Known rows, with every way that one mark hangs from another:
(z_571 z_230 z_821 z_850): [ 1.58 -0.84  1.99  3.01  0.03  0.01 -0.32 -0.33  1.61 -1.13 -0.12 -0.33
  1.47 -0.43  1.79  0.90  0.25  1.62 -1.47  0.52 -0.39  0.23 -0.76]
(z_571 z_850 z_890): [ 0.45 -0.89  1.59  1.76  0.23 -0.82 -0.87 -0.15  0.60 -0.85 -0.79 -0.07
 -0.01 -1.02  1.81  0.85  0.84  0.12 -1.89  0.51  0.66 -0.37  0.09]
(z_283 z_159 (z_890 z_344)): [-0.66 -1.67  1.18  0.71  0.59  1.56  1.88 -1.14 -1.19 -0.57 -1.08  0.46
  0.11 -1.14 -0.88 -0.50 -0.22 -1.24 -2.12 -0.19  1.04  2.22  0.49]
(z_821 z_246): [ 0.50  0.44  0.70  1.01 -1.45 -0.62  0.39  0.20 -0.11  0.35 -0.57  0.05
  0.11 -0.51 -1.69  0.18 -0.21  0.35 -1.10 -0.11 -0.08 -0.15 -0.53]
(z_283 (z_890 z_344 (z_821 z_850))): [-1.00 -0.47  0.86  1.50  0.73  0.69  1.44 -1.16 -1.37 -1.81 -1.09 -0.55
 -0.51 -1.49 -1.23 -1.17  0.80 -1.64 -0.78  0.26  1.50  1.44 -0.59]
(z_821 (z_913 (z_890 z_344))): [-2.15  0.88  0.40  0.90 -0.88 -0.23 -0.69 -0.31 -0.87 -0.97 -1.42 -0.22
 -0.21 -0.24 -0.69 -0.63 -0.12 -0.79 -0.79 -0.10  0.56  1.28 -1.35]
(z_283 z_159): [ 0.34 -0.56  1.18  0.66  0.00  0.71  1.21 -0.77 -0.26  0.12 -0.52  0.16
  0.47 -0.51  0.09  0.02 -0.56 -0.13 -1.99 -0.09  0.28  1.72 -0.12]
(z_283 z_159 (z_890 z_344 z_821)): [-0.81 -1.34  0.61  1.61  1.05  2.17  2.25 -1.48 -2.31 -1.05 -1.14  0.00
 -0.30 -1.65 -1.24 -0.97  0.24 -0.72 -2.03  0.13  1.07  2.63  0.33]
(z_890 (z_344 z_913) (z_821 z_246 z_850)): [-1.13  0.32  0.25  3.45 -0.93 -0.86  1.06 -0.27 -2.07 -0.83 -0.27 -1.60
 -0.51 -1.18 -2.25 -1.30 -0.33  0.46  1.26  1.28  0.75  0.94 -1.29]
(z_283 (z_890 (z_821 z_246))): [ 0.09 -0.38  0.17  2.00 -0.07  0.56  1.36 -0.05 -1.01 -0.51 -0.78 -0.14
 -0.25 -1.23 -2.24 -0.60 -0.08 -0.75 -1.83  0.06 -0.16  0.20  0.14]
(z_230 (z_571 z_890)): [ 0.75 -0.12  0.61  1.55 -0.03 -0.82  0.27 -0.76 -0.42 -0.67 -1.07  0.79
 -0.11 -0.92  1.07  1.12 -0.02  0.75 -2.61  0.52  0.22 -0.41  0.87]
(z_913 (z_890 z_344 (z_821 z_246))): [-0.94  1.24 -0.35  1.68 -1.52 -0.21  0.55  0.34 -1.87 -1.00 -1.45 -0.31
 -0.66 -0.88 -2.46 -1.29  0.41  0.78 -1.16 -0.13 -0.17  0.92 -1.31]
(z_571 z_850 (z_890 z_344 z_821)): [-0.41 -0.49  0.99  2.69  0.25 -0.07 -0.27 -0.90 -1.81 -1.79 -1.21 -0.51
 -0.65 -1.89  0.53  0.05  1.81  1.04 -1.14  0.83  1.58  0.59 -0.35]
(z_344 z_913): [-0.32 -0.79  1.13  1.47 -0.52 -0.35 -0.29  0.28 -0.13  0.34 -0.18 -1.08
 -0.17 -0.45 -0.39  0.17 -0.52 -0.19 -0.58  0.40 -0.36  0.81 -0.25]
(z_821 (z_246 z_850) (z_913 z_890)): [-1.61  0.85  0.17  1.87 -0.69 -1.27 -1.10  0.08  0.09  0.05 -0.98 -0.17
 -0.01 -0.17  0.08 -0.21 -1.44 -1.63 -0.43  0.02  0.07  0.03 -1.15]
(z_283 z_159 (z_890 (z_344 z_913) z_821)): [-1.40 -2.22  0.60  2.86  1.22  1.84  2.00 -0.89 -2.49 -0.78 -0.59 -0.97
 -0.46 -1.57 -1.16 -1.07 -0.63 -0.65 -1.16  0.79  0.58  2.87  0.56]
(z_344 (z_913 (z_890 z_821))): [-1.00 -0.08  0.10  2.21 -0.11 -0.20 -0.36  0.85 -0.64 -0.59 -0.76 -1.43
 -0.66 -0.44 -0.36 -0.97 -0.43  0.00 -1.37  0.31 -1.31  1.26 -0.95]
(z_571 z_230 (z_821 z_850) z_890): [ 1.43 -0.22  2.24  4.16  0.34 -0.77 -0.03 -0.12  1.86 -2.29 -0.42  0.22
  1.68 -0.03  1.64  0.17  0.25  1.11 -2.34  0.74  0.09 -0.90  0.07]
(z_571 z_230 z_821 (z_890 (z_344 z_913))): [ 0.26 -1.27  1.91  5.12 -0.30 -0.08 -0.46  0.29 -0.10 -1.74 -0.53 -0.42
  1.00 -0.43  0.19  0.21  0.22  2.45 -1.47  1.13 -0.11  0.07  0.80]
(z_230 (z_571 (z_821 z_246 z_850) (z_890 z_344))): [ 0.14  0.51  0.46  3.96 -1.08 -1.74  1.13 -1.14 -0.47 -2.08 -0.97  0.20
  0.17 -0.63 -0.49  0.18 -0.28  1.88 -1.20  1.33  1.25 -1.28 -0.01]
(z_283 z_159 (z_890 (z_344 z_913) (z_821 z_850))): [-1.62 -1.96  0.77  3.13  1.51  1.10  2.37 -1.14 -1.92 -1.33 -0.44 -1.30
 -0.29 -1.50 -0.54 -1.59 -0.94 -1.47 -0.41  1.17  1.07  2.82 -0.08]
(z_230 z_571): [ 0.70  0.21  0.32  0.29 -0.49 -0.43  0.73 -0.98 -0.58  0.11 -0.81  0.30
 -0.08 -0.77  0.24  0.97 -0.35  0.36 -1.53  0.22 -0.05  0.58 -0.20]
(z_283 z_159 (z_890 z_344 (z_821 z_246 z_850))): [-0.74 -0.69  0.34  2.69  0.62  0.90  3.04 -1.22 -1.89 -1.35 -0.82 -0.17
  0.03 -1.54 -1.80 -1.59 -0.60 -1.03 -1.00  0.64  1.36  1.80 -0.27]
(z_821 z_246 z_850 (z_913 (z_890 z_344))): [-2.08  1.60  0.11  1.88 -1.29 -1.52  0.07 -0.03 -0.38 -1.28 -1.15 -0.33
  0.10 -0.16 -1.29 -1.25 -1.02 -0.92  0.27  0.40  0.84  0.45 -1.98]

Rows:
[ 0.00  0.35  1.21  5.53 -1.04 -0.37 -0.24 -0.33 -0.41 -1.92 -0.67  0.44
  1.52 -0.32 -0.82  0.21 -0.18  2.43 -1.21  1.15  0.68 -0.99  0.19] : (z_571 z_230 (z_821 z_246 z_913) (z_890 z_344))
[ 0.82 -0.86  0.80  1.90  0.43 -1.22 -0.14 -0.96  0.06 -0.86 -0.86  0.35
 -0.13 -1.34  2.56  1.50  0.20  0.73 -2.04  1.03  0.47 -0.40  0.37] : (z_230 (z_571 z_850 z_890))
[-0.79 -0.46  1.26  5.12 -1.15 -1.69  0.07  0.17 -0.05 -1.84 -0.40 -1.21
  0.12 -0.28 -1.19 -0.58 -0.40  1.42 -0.26  1.56  0.98 -1.04 -0.07] : (z_571 (z_821 z_246 z_850) (z_890 (z_344 z_913)))
[-1.90 -0.98  0.38  2.55  1.22  2.12  1.89 -1.89 -2.62 -1.26 -0.93 -0.30
 -0.09 -1.45 -0.97 -0.98 -0.49 -1.28 -1.13  0.60  1.57  2.56 -0.02] : (z_283 z_159 (z_890 z_344 (z_821 z_913)))
[-1.13  1.54 -0.17  1.94 -1.09 -0.98  0.85  0.13 -1.22 -1.61 -1.31 -0.57
 -0.51 -0.80 -1.89 -1.77  0.09 -0.01 -0.44  0.23  0.38  0.87 -1.87] : (z_913 (z_890 z_344 (z_821 z_246 z_850)))
[-2.12 -0.66  0.57  2.85  1.59  1.42  2.19 -2.15 -1.98 -1.81 -0.82 -0.53
  0.06 -1.36 -0.47 -1.45 -0.76 -2.11 -0.43  0.97  2.09  2.52 -0.69] : (z_283 z_159 (z_890 z_344 (z_821 z_850 z_913)))
[ 0.81 -0.99  1.97  2.78  0.26 -0.26 -0.49 -0.32 -0.23 -1.56 -0.87  0.55
  0.89 -1.45  1.83  0.74  1.23  1.34 -1.48  0.68  0.81  0.48  0.10] : (z_571 z_230 z_850 (z_890 z_344))
[-0.78  1.14  0.62  2.16 -0.94 -1.42  0.37 -0.54  0.23 -0.44 -0.27 -0.47
  0.49 -0.21 -0.90 -0.30 -1.17 -1.10  0.47  0.76  0.93 -0.31 -1.44] : (z_821 z_246 z_850 z_913)
[-0.30  0.49  0.36  2.65 -0.50 -0.29  0.27 -1.67 -0.07 -0.87 -0.51 -0.40
  0.29 -0.11  0.37  0.97 -1.04  0.87 -0.99  0.92  0.38 -0.11 -0.63] : (z_230 (z_571 (z_821 z_913)))
[-0.85  1.44  0.08  3.06 -0.52 -0.81  0.70 -0.82 -0.93 -0.89 -0.27 -0.93
  0.16 -0.73 -1.27 -0.85 -0.78 -0.59  0.58  1.03  0.92  0.01 -1.77] : (z_890 (z_821 z_246 z_850 z_913))
[-0.02 -1.39  0.69  1.68  1.42  1.91  2.11 -1.04 -1.10 -0.70 -0.70 -0.03
  0.04 -1.25 -0.40 -0.75 -0.33 -1.20 -2.74  0.05  0.14  2.01  0.51] : (z_283 z_159 (z_890 z_821))
[-1.21  0.81  0.14  0.81 -0.70  0.36  0.14 -0.11 -1.70 -1.31 -1.63 -0.47
 -0.73 -0.91 -1.27 -1.13  0.93  0.25 -1.48 -0.31  0.08  1.61 -1.25] : (z_913 (z_890 z_344 z_821))
[-0.97  0.63 -0.19  3.11 -0.56 -1.55  0.42  1.09 -0.20 -0.87 -0.41 -1.61
 -0.34 -0.35 -1.00 -1.66 -1.25 -0.25 -0.33  0.88 -1.05  0.44 -1.40] : (z_344 (z_913 (z_890 (z_821 z_246 z_850))))
[ 0.01 -0.85  1.11  4.58  0.31  0.30 -0.01  0.09 -2.03 -1.57 -0.62 -0.44
  0.40 -1.45 -0.01 -0.26  0.64  1.88 -1.13  1.22 -0.03  1.00  0.57] : (z_571 z_230 (z_890 (z_344 z_913) z_821))
[-1.64  0.86  0.33  2.01 -0.50  0.72  0.17 -1.45 -2.68 -1.02 -0.91 -0.78
 -0.46 -1.22 -1.56 -0.48  0.57  0.09  0.26  0.54  1.54  1.46 -1.33] : (z_890 z_344 (z_821 z_913))
[-0.31 -0.83  1.58  1.75 -0.15 -0.59 -0.70 -0.58 -0.65 -1.28 -1.16 -0.05
 -0.28 -1.43  0.98  0.58  1.40  0.56 -1.24  0.52  1.57  0.23 -0.14] : (z_571 z_850 (z_890 z_344))
[-1.60  1.50  0.03  3.09 -0.95 -0.54  0.91 -1.26 -2.23 -1.28 -0.60 -0.91
 -0.15 -1.10 -2.15 -1.14 -0.20 -0.04  1.26  1.13  1.75  0.60 -1.88] : (z_890 z_344 (z_821 z_246 z_850 z_913))
[ 0.16 -0.01 -0.29  3.58 -0.31 -1.00  0.86 -1.20 -2.55 -1.41 -1.10  0.03
 -0.68 -2.19  0.06  0.52  0.59  2.29 -0.98  1.57  1.12 -0.15 -0.10] : (z_230 (z_571 z_850 (z_890 z_344 (z_821 z_246))))
[-0.10  0.36  0.38  2.10 -0.52 -0.18  0.17 -0.67 -1.46  0.23 -0.65 -0.45
 -0.47 -1.30 -0.90 -0.16 -0.03 -0.30 -0.21  0.10  0.52  0.27 -0.60] : (z_890 (z_821 (z_246 z_850)))
[ 1.37 -0.06  1.26  3.37  0.59  0.37  0.08  0.01 -0.61 -1.45 -0.67  0.52
  0.89 -1.18  0.77  0.09  0.90  1.32 -2.66  0.46 -0.40  0.20  0.56] : (z_571 z_230 (z_890 z_821))
[ 0.71  0.07  1.18  3.59 -1.30 -0.83 -0.18  0.26  0.66 -1.13 -0.70 -0.01
  0.42 -0.07 -1.05  0.37  0.11  1.67 -2.48  0.40  0.13 -1.72  0.39] : (z_571 (z_821 z_246) z_890)
[-1.91  1.30 -0.08  1.71 -1.65 -0.83 -0.27  0.16 -1.02 -0.66 -1.27 -0.08
 -0.12 -0.27 -1.95 -0.76 -0.69 -0.10 -0.47  0.07  0.34  0.56 -1.44] : (z_821 z_246 (z_913 (z_890 z_344)))
[-0.43 -0.31  1.15  4.62  0.80  0.26 -0.49 -1.09 -1.66 -2.16 -0.73 -0.12
  0.78 -1.75  1.64  0.27  0.92  1.37 -0.56  1.50  1.24  0.76 -0.51] : (z_571 z_230 z_850 (z_890 z_344 (z_821 z_913)))
[-1.37 -0.39  0.26  3.41 -0.72 -0.31  0.04 -0.56 -2.83  0.10 -0.56 -1.41
 -0.89 -1.61 -1.71 -0.58 -0.25  0.26  1.31  0.89  0.84  1.14 -0.68] : (z_890 (z_344 z_913) (z_821 (z_246 z_850)))
[ 0.06 -0.98  2.14  5.35  0.09 -0.76 -0.15  0.00  0.52 -2.36 -0.32 -0.68
  1.20 -0.33  0.90 -0.26 -0.07  1.62 -0.75  1.49  0.48 -0.02  0.16] : (z_571 z_230 (z_821 z_850) (z_890 (z_344 z_913)))
[-0.54  1.16  0.28  2.15 -1.11 -0.54  1.32 -0.85 -1.93 -1.10 -0.78 -0.63
 -0.33 -1.27 -2.36 -1.17  0.50  0.42  0.41  0.57  1.32  0.70 -1.51] : (z_890 z_344 (z_821 z_246 z_850))
